Each row was made from one walk, in order. Every step used is in the known rows, and no mark comes twice. Write each row's walk.
(in the rows, 128 means zero)
Known rows
debef > rodis > suveg > dugi: 143	123	125	129	186	142	120	131	118	121	130	115	136	122	115	145	129	150	169	133	107	117	145	154	91	147	141	131	128	156	194	137	99	135
dugi > dipa > tute > mabok > rodis: 150	151	151	142	77	169	179	115	154	136	154	160	147	132	147	89	130	137	141	96	113	111	107	153	134	112	145	73	77	150	115	136	136	137
dipa > dugi: 131	123	116	125	177	131	136	105	143	135	147	150	151	130	142	126	137	152	181	104	99	99	103	117	135	166	136	90	105	178	181	159	151	137
bifov > rodis > suveg > nikeme > mabok: 134	51	124	92	138	124	132	133	132	124	74	136	108	111	127	140	148	114	140	144	83	127	137	91	117	162	192	147	131	105	131	143	165	91
kelan > debef: 135	110	99	115	197	113	115	75	88	101	143	128	142	140	122	119	131	133	149	140	69	96	102	119	95	170	100	117	109	136	180	210	128	122
mabok > rodis: 144	112	128	111	187	144	118	117	150	132	145	101	140	130	155	128	126	140	146	149	71	96	97	158	106	154	141	89	89	135	130	179	159	128
bifov > rodis > debef > nikeme: 128	85	88	93	210	77	96	96	69	118	111	107	168	125	136	119	134	89	133	167	55	108	148	139	129	151	124	112	143	168	158	218	117	91
kelan > debef > rodis > suveg > tute: 156	133	107	116	183	137	127	103	75	66	123	89	86	130	115	137	139	135	134	144	91	66	139	146	99	142	122	143	81	133	214	170	71	121
bifov > rodis > suveg > tute > mabok: 138	143	117	115	97	147	152	120	139	110	68	149	58	110	137	122	137	107	129	137	90	109	136	141	146	138	189	137	90	133	146	106	122	102
dipa > tute > mabok > dugi: 143	154	129	131	82	135	162	96	132	149	147	186	159	125	113	106	135	150	113	83	110	147	106	140	144	123	151	136	124	154	173	145	159	130
debef > rodis > suveg: 150	100	119	116	214	142	101	118	114	124	126	105	142	129	124	134	136	134	139	151	88	99	139	148	110	143	153	134	103	144	214	148	117	128
kelan > debef > rodis > suveg > dugi > dipa > tute: 148	155	134	151	142	155	169	103	90	77	157	128	151	136	95	114	136	137	173	96	131	107	150	134	95	112	82	100	110	168	193	159	51	149
debef > nikeme > mabok > dugi > dipa: 138	86	143	137	155	93	117	119	107	121	150	156	165	136	87	52	120	162	111	96	123	124	113	127	70	116	50	113	144	201	134	201	97	125
bifov > rodis > debef > nikeme > mabok: 132	63	88	92	182	71	104	105	47	121	106	122	167	134	125	115	140	97	131	143	59	101	134	115	115	165	130	126	158	158	141	235	118	82
tute > mabok > rodis: 147	131	121	116	124	140	129	121	147	158	128	140	117	130	150	136	130	140	141	133	76	104	93	165	116	158	170	99	91	128	129	148	166	114
tute > suveg > dugi: 133	137	136	138	91	139	132	123	129	122	131	150	117	112	123	129	119	157	172	115	110	144	112	130	74	152	144	135	142	156	144	144	140	131
bifov > nikeme > mabok > dugi > dipa: 124	85	135	125	141	113	129	120	126	130	162	158	160	132	92	63	128	178	118	89	108	146	91	70	88	135	43	110	141	140	160	203	127	136
mabok > tute > suveg > nikeme > bifov: 128	82	144	120	50	121	116	149	144	102	122	127	86	94	161	107	140	161	133	129	111	114	112	153	144	151	156	135	73	100	166	115	187	93
debef > nikeme > bifov > rodis > suveg > tute: 125	117	109	113	162	87	97	141	131	74	86	94	77	97	154	87	151	97	117	179	96	71	157	171	177	146	134	126	93	156	157	115	81	71
dugi > dipa: 133	96	143	135	182	150	134	106	134	112	147	143	166	136	130	67	117	144	146	119	107	114	117	117	97	130	95	89	100	161	152	178	124	146
suveg > dugi > dipa > tute > mabok > rodis: 143	172	160	154	49	169	199	127	159	131	155	168	141	128	137	101	125	154	173	77	133	131	113	159	112	115	133	70	100	162	96	125	118	145
mabok > tute > suveg > nikeme > bifov > rodis: 120	71	123	100	49	131	115	141	153	96	86	112	85	95	165	120	148	131	134	124	100	109	114	148	178	156	161	102	70	82	146	134	184	81
kelan > debef > nikeme > bifov > rodis > suveg > tute: 123	128	86	108	166	71	99	119	95	50	89	86	64	107	140	103	157	90	122	180	82	54	149	165	164	156	100	126	91	146	167	146	61	64
mabok > tute > suveg > dugi > dipa: 132	140	171	157	50	171	160	128	142	97	147	157	100	114	125	79	109	171	172	85	141	145	107	146	67	113	77	91	94	179	129	147	119	151
tute > suveg: 141	115	128	127	121	139	113	115	124	125	127	142	125	117	133	117	126	142	140	131	89	128	108	127	97	148	157	139	117	145	163	156	158	124
bifov > rodis > suveg > tute: 134	125	125	109	158	153	141	117	142	87	87	112	80	108	145	116	135	104	134	154	84	102	141	133	136	137	158	126	89	141	146	138	116	113
dugi > dipa > tute: 140	121	156	144	145	160	164	96	133	102	168	153	186	130	134	57	128	135	144	100	120	121	128	112	128	114	111	94	98	170	157	166	118	151
rodis > debef > nikeme: 136	95	108	111	209	70	98	104	58	124	147	118	168	125	133	103	128	118	129	171	67	112	146	148	99	147	116	145	146	188	178	201	117	105
debef > rodis: 151	82	111	111	215	139	96	99	104	118	138	106	179	140	129	124	130	150	142	122	93	91	122	137	117	157	141	106	101	131	204	195	121	129
mabok > tute > suveg: 143	122	144	129	90	148	123	113	127	115	137	138	99	114	143	102	124	153	140	120	95	128	100	147	101	139	127	123	82	151	163	156	165	127
suveg > dugi > dipa > tute > mabok: 137	159	154	161	56	155	195	107	135	119	154	202	159	127	121	76	125	151	170	65	148	148	127	125	116	119	130	100	123	173	137	122	106	146
bifov > nikeme > mabok > dugi > dipa > tute: 132	110	147	133	108	124	160	110	128	122	181	169	182	128	96	53	142	170	116	68	121	151	98	65	118	120	60	113	140	149	162	191	122	139
suveg > dugi: 128	119	129	130	164	133	134	107	131	117	146	147	149	123	129	116	117	155	175	121	103	134	117	131	88	163	124	118	135	158	147	165	130	135
dugi > dipa > tute > suveg: 144	136	162	153	70	167	162	109	131	108	155	162	153	120	129	69	129	137	137	93	123	135	124	113	114	105	132	110	104	169	151	146	132	148

Write each row's walk
134	120	170	157	23	163	171	135	121	104	144	173	99	123	114	75	114	177	172	60	144	138	97	123	50	124	82	106	108	165	111	161	120	143 -> nikeme > mabok > tute > suveg > dugi > dipa
153	128	150	115	124	154	157	152	134	107	122	107	63	116	147	122	134	141	136	147	89	82	113	147	84	142	160	142	86	139	112	139	127	119 -> nikeme > mabok > rodis > suveg > tute
149	56	142	99	131	130	134	138	139	130	128	119	128	121	147	138	134	155	144	133	84	105	101	122	88	166	178	121	110	100	104	171	183	107 -> suveg > nikeme > mabok > rodis
156	98	142	131	81	95	103	122	88	108	136	148	97	115	124	84	133	154	130	118	102	118	108	147	80	146	113	143	116	183	142	170	130	97 -> debef > nikeme > mabok > tute > suveg
138	147	150	146	68	153	172	120	144	111	130	177	105	129	106	68	114	171	109	75	141	125	110	144	102	99	99	114	92	162	141	146	112	144 -> suveg > tute > mabok > dugi > dipa
139	75	109	110	183	64	107	111	35	128	144	135	167	134	120	99	131	126	130	151	70	105	135	122	83	162	123	157	161	176	164	218	120	97 -> rodis > debef > nikeme > mabok
123	109	162	142	17	137	160	149	160	108	143	151	145	101	123	78	143	161	107	84	151	140	123	131	152	95	129	125	108	126	156	114	162	123 -> mabok > dugi > dipa > tute > suveg > nikeme > bifov
141	151	141	134	77	155	194	119	103	148	157	148	161	137	148	106	128	123	138	110	93	113	122	155	127	108	145	90	94	152	132	166	142	137 -> dugi > dipa > tute > mabok > rodis > debef
145	117	169	160	40	114	140	139	103	92	145	167	98	116	107	61	119	172	162	81	148	137	117	144	45	121	62	111	127	209	108	158	88	121 -> debef > nikeme > mabok > tute > suveg > dugi > dipa
139	123	148	139	37	144	151	128	110	113	138	163	90	114	119	112	123	175	173	79	119	139	93	130	64	156	122	133	121	151	127	163	146	126 -> nikeme > mabok > tute > suveg > dugi
144	149	121	112	91	138	168	129	97	130	128	120	89	127	158	139	123	136	128	139	75	90	115	173	112	141	173	128	87	128	131	162	145	115 -> suveg > tute > mabok > rodis > debef
106	65	95	91	78	105	116	145	99	121	81	105	125	103	157	150	149	108	130	150	76	110	137	125	167	160	194	135	122	78	161	159	186	75 -> tute > suveg > nikeme > bifov > rodis > debef
146	139	147	151	83	155	176	97	129	123	151	191	164	132	128	63	131	139	140	83	126	128	122	121	136	115	142	103	98	161	155	134	126	139 -> dugi > dipa > tute > mabok
133	140	105	114	94	73	125	153	84	117	127	102	89	114	170	111	139	130	111	163	87	59	134	214	151	151	150	130	92	144	141	140	111	75 -> suveg > tute > mabok > rodis > debef > nikeme > bifov
128	136	153	156	76	159	151	130	140	111	137	160	125	120	117	92	111	161	173	95	135	146	117	122	64	124	105	105	129	171	126	144	115	148 -> tute > suveg > dugi > dipa
134	153	142	128	157	150	141	145	163	137	133	110	94	110	142	148	124	141	174	161	85	122	121	172	78	144	140	114	115	161	120	123	134	131 -> mabok > rodis > suveg > dugi
139	171	134	133	95	145	154	149	159	159	117	149	76	111	136	159	128	142	168	145	91	128	115	181	88	149	173	125	118	154	119	92	143	120 -> tute > mabok > rodis > suveg > dugi
141	129	162	151	30	159	176	121	120	125	154	178	156	126	94	75	132	163	117	50	139	145	99	102	91	94	106	127	132	166	137	173	140	148 -> nikeme > mabok > dugi > dipa > tute > suveg
106	118	121	139	156	93	112	151	146	95	100	120	121	104	132	76	138	109	158	148	119	104	159	163	143	133	81	85	128	185	130	115	64	93 -> debef > nikeme > bifov > rodis > suveg > dugi > dipa
112	47	103	90	153	110	106	125	152	106	89	110	145	108	162	120	147	118	137	141	88	96	126	124	185	177	172	100	98	77	151	150	170	82 -> suveg > nikeme > bifov > rodis
129	136	102	119	100	80	110	145	126	97	68	131	57	97	148	95	155	99	114	160	100	79	154	179	188	150	167	138	95	149	158	82	90	58 -> debef > nikeme > bifov > rodis > suveg > tute > mabok
141	73	134	100	56	126	147	158	86	147	118	114	109	116	143	169	135	143	136	139	71	119	109	125	68	154	198	156	133	100	113	181	199	100 -> tute > suveg > nikeme > mabok > rodis > debef
117	99	96	108	197	73	74	135	131	108	89	101	119	103	147	99	155	90	128	184	75	83	150	165	176	159	133	117	114	157	168	128	107	70 -> debef > nikeme > bifov > rodis > suveg
146	109	96	117	212	65	85	79	70	90	145	122	140	132	116	100	135	125	137	162	73	94	123	139	92	165	80	124	124	179	176	206	94	98 -> kelan > debef > nikeme
152	163	151	161	76	165	182	128	123	123	137	171	144	126	105	106	135	148	164	79	151	131	153	151	118	106	144	115	113	170	182	94	75	143 -> debef > rodis > suveg > dugi > dipa > tute > mabok
131	72	127	97	162	129	122	127	154	117	77	123	108	103	138	143	141	105	141	167	77	133	149	115	136	148	187	133	117	117	147	125	166	98 -> bifov > rodis > suveg > nikeme
130	128	138	143	104	142	150	112	143	148	133	184	146	138	101	81	116	162	118	84	123	139	100	136	101	111	97	102	114	162	153	158	138	142 -> tute > mabok > dugi > dipa
141	130	137	116	185	146	122	137	155	142	131	102	103	115	153	138	133	124	145	177	65	102	116	166	99	142	152	117	93	152	139	134	153	125 -> mabok > rodis > suveg
103	47	89	82	152	98	119	130	102	118	94	99	158	114	161	136	146	104	133	155	70	96	138	124	178	170	171	119	117	76	165	180	173	80 -> suveg > nikeme > bifov > rodis > debef
136	91	113	100	161	129	141	127	78	149	146	108	152	141	146	142	128	134	143	139	55	89	100	134	84	163	145	121	123	126	129	224	162	119 -> nikeme > mabok > rodis > debef
106	144	137	145	105	153	172	137	161	96	118	135	141	106	142	82	147	107	168	109	129	112	150	138	176	123	115	83	108	150	140	107	92	122 -> nikeme > bifov > rodis > suveg > dugi > dipa > tute
119	109	73	104	201	59	74	113	95	88	92	95	103	114	133	115	160	81	132	188	62	68	141	160	164	169	96	114	109	147	179	160	86	63 -> kelan > debef > nikeme > bifov > rodis > suveg
147	103	175	143	42	156	169	126	141	100	142	162	143	106	132	85	135	147	136	100	135	151	138	101	112	104	164	127	109	143	140	120	155	135 -> dugi > dipa > tute > suveg > nikeme
139	109	142	136	120	92	161	113	57	122	173	155	198	135	92	60	130	135	105	91	114	130	139	124	93	94	66	134	161	210	155	217	100	128 -> rodis > debef > nikeme > mabok > dugi > dipa > tute
141	162	147	146	56	150	163	114	126	112	151	161	138	108	127	118	132	148	168	94	123	153	121	126	104	136	160	136	139	164	146	134	137	136 -> dipa > tute > suveg > dugi
143	81	124	115	154	76	119	111	43	114	153	132	139	131	130	87	130	136	130	137	76	106	126	146	87	150	93	142	127	183	163	217	123	100 -> rodis > debef > nikeme > mabok > tute
